What can hang from each mark
j_836: j_370 j_751
j_569: j_847 j_985
j_847: j_569
j_751: j_53 j_836
j_834: j_330
j_330: j_284 j_985
j_370: j_53
j_985: j_507 j_834
j_53: j_370 j_985
j_507: j_985

(in the rows, 128 means zero)
Known rows, with every way that one mark hangs from another
j_836[j_370 j_751[j_53[j_985[j_507 j_834]]]]: 128	64	199	114	105	111	147	53	128	158	105	130	142	157	61	116	104	155	94	164	180	138	162	184
j_751[j_53[j_985[j_834[j_330[j_284]]]] j_836[j_370]]: 111	99	145	105	147	127	150	84	136	150	134	133	129	162	57	120	106	197	133	181	176	89	159	115
j_985[j_834]: 117	114	171	139	126	126	141	107	126	155	116	103	133	150	119	146	134	101	153	101	160	106	143	133
j_834[j_330[j_284]]: 107	130	112	176	159	143	130	144	135	149	125	110	121	125	129	159	164	124	140	99	165	94	137	92
j_569[j_985[j_507 j_834[j_330]]]: 120	106	171	179	97	136	130	115	140	148	98	134	127	167	121	154	140	108	159	76	202	83	157	101
j_847[j_569[j_985[j_507]]]: 116	97	154	138	100	137	134	125	145	150	83	109	129	149	117	148	138	96	122	75	171	105	158	107
j_847[j_569[j_985[j_507 j_834[j_330]]]]: 124	86	160	158	87	135	135	117	144	146	91	133	129	151	110	142	144	84	154	64	193	72	149	119
j_569[j_847 j_985[j_507]]: 125	82	155	172	98	141	119	129	148	152	88	107	121	179	131	170	123	125	150	59	192	119	178	74
j_985[j_507 j_834[j_330[j_284]]]: 113	126	147	167	130	133	131	111	129	153	116	126	137	147	119	154	141	125	162	59	187	89	151	115
j_847[j_569[j_985[j_507 j_834[j_330[j_284]]]]]: 123	95	139	157	103	145	128	118	142	156	102	129	131	147	107	155	150	108	158	47	190	81	159	91
j_370[j_53]: 109	116	147	151	132	122	141	112	140	138	116	103	130	135	116	153	133	121	118	113	157	121	143	128
j_836[j_370[j_53[j_985]] j_751]: 127	51	167	143	124	118	149	81	141	159	110	117	139	125	81	127	134	150	69	190	165	154	136	182
j_53[j_370 j_985[j_507 j_834[j_330]]]: 116	90	171	109	115	123	128	91	124	146	113	160	149	144	105	116	147	145	106	125	200	86	140	169
j_53[j_370 j_985[j_507 j_834[j_330[j_284]]]]: 114	100	150	108	132	132	121	92	123	158	123	157	151	141	102	130	152	167	112	112	198	95	149	141
j_507[j_985[j_834[j_330]]]: 120	109	180	172	126	133	141	109	127	150	118	138	122	172	110	145	139	97	165	76	171	85	114	118
j_370[j_53[j_985[j_507 j_834[j_330]]]]: 122	103	164	161	106	120	135	85	138	135	112	159	147	148	95	132	135	139	110	105	199	90	133	170
j_751[j_53[j_370 j_985[j_507]] j_836]: 94	109	170	38	130	110	132	82	132	134	113	142	139	163	72	112	90	199	79	169	173	102	169	128
j_836[j_370 j_751[j_53[j_985[j_507 j_834[j_330]]]]]: 128	62	181	143	104	115	145	67	132	148	108	147	135	147	64	112	120	152	103	163	195	110	151	185
j_836[j_370[j_53[j_985[j_834[j_330]]]] j_751]: 135	41	171	166	109	118	152	73	140	152	118	139	139	126	72	121	141	139	99	179	188	120	128	194
j_834[j_330[j_985]]: 119	124	123	172	144	151	140	146	136	145	115	120	121	151	130	144	193	120	129	131	170	86	145	90
j_370[j_53[j_985[j_507 j_834]]]: 121	106	183	131	104	116	138	71	133	146	110	143	154	157	91	135	121	144	104	106	183	118	144	170

Rows
121	72	175	122	119	116	144	75	134	153	100	123	134	145	71	119	113	162	70	175	172	143	160	172 | j_836[j_370 j_751[j_53[j_985[j_507]]]]
106	100	164	90	129	124	125	99	125	152	105	137	149	143	112	123	142	156	75	138	178	120	147	157 | j_53[j_370 j_985[j_507]]
114	118	165	167	114	124	137	111	131	142	106	131	134	150	122	141	135	104	159	74	190	80	140	141 | j_985[j_507 j_834[j_330]]
127	84	165	129	98	137	139	113	139	158	102	106	129	152	107	148	143	82	149	91	165	98	151	110 | j_847[j_569[j_985[j_834]]]
99	88	162	120	136	114	162	95	148	145	109	95	130	151	91	133	91	160	129	163	156	125	157	132 | j_751[j_836[j_370[j_53]]]
125	120	177	134	115	140	143	98	126	160	102	120	144	185	117	142	156	125	144	92	174	108	171	116 | j_330[j_985[j_507 j_834]]
123	66	198	66	104	109	128	55	121	147	114	148	148	148	65	116	115	160	80	152	186	123	164	172 | j_836[j_751[j_53[j_370 j_985[j_507 j_834]]]]
135	76	129	191	112	155	117	132	145	160	120	116	116	170	121	179	148	130	190	57	199	91	170	48 | j_569[j_847 j_985[j_834[j_330[j_284]]]]
133	71	158	193	83	140	121	121	147	147	97	130	122	181	123	162	129	113	181	46	216	86	170	87 | j_569[j_847 j_985[j_507 j_834[j_330]]]
121	114	146	158	122	129	130	84	136	146	122	156	150	145	92	144	141	163	114	89	195	99	142	141 | j_370[j_53[j_985[j_507 j_834[j_330[j_284]]]]]
104	98	174	58	116	109	135	74	131	128	121	166	140	166	65	104	97	187	111	157	197	68	160	142 | j_751[j_53[j_370 j_985[j_507 j_834[j_330]]] j_836]
112	91	164	138	122	119	146	79	141	150	99	127	148	147	94	126	121	166	78	150	177	141	149	177 | j_836[j_370[j_53[j_985[j_507]]]]
123	129	159	134	132	148	137	99	124	171	112	116	146	182	114	154	162	148	149	75	170	118	180	88 | j_330[j_284 j_985[j_507 j_834]]
115	135	117	171	149	156	132	135	134	154	110	127	131	160	127	155	185	150	133	88	179	97	164	74 | j_834[j_330[j_284 j_985[j_507]]]
132	79	139	193	99	149	115	121	145	158	107	126	124	179	120	176	133	136	185	30	213	95	180	57 | j_569[j_847 j_985[j_507 j_834[j_330[j_284]]]]
127	124	147	134	145	153	140	108	124	171	126	105	138	171	114	157	175	142	153	102	158	115	170	77 | j_330[j_284 j_985[j_834]]
103	99	194	29	115	106	136	60	126	139	116	149	146	175	63	109	82	192	103	157	182	95	172	141 | j_751[j_53[j_370 j_985[j_507 j_834]] j_836]
118	132	106	170	161	161	134	146	134	155	124	117	124	149	127	158	198	143	136	115	165	96	154	64 | j_834[j_330[j_284 j_985]]
124	88	175	129	87	132	136	103	139	156	89	116	137	162	107	145	131	90	147	63	178	99	161	120 | j_847[j_569[j_985[j_507 j_834]]]
116	92	188	79	113	120	130	75	120	158	110	144	157	156	101	120	132	150	100	127	186	114	150	170 | j_53[j_370 j_985[j_507 j_834]]
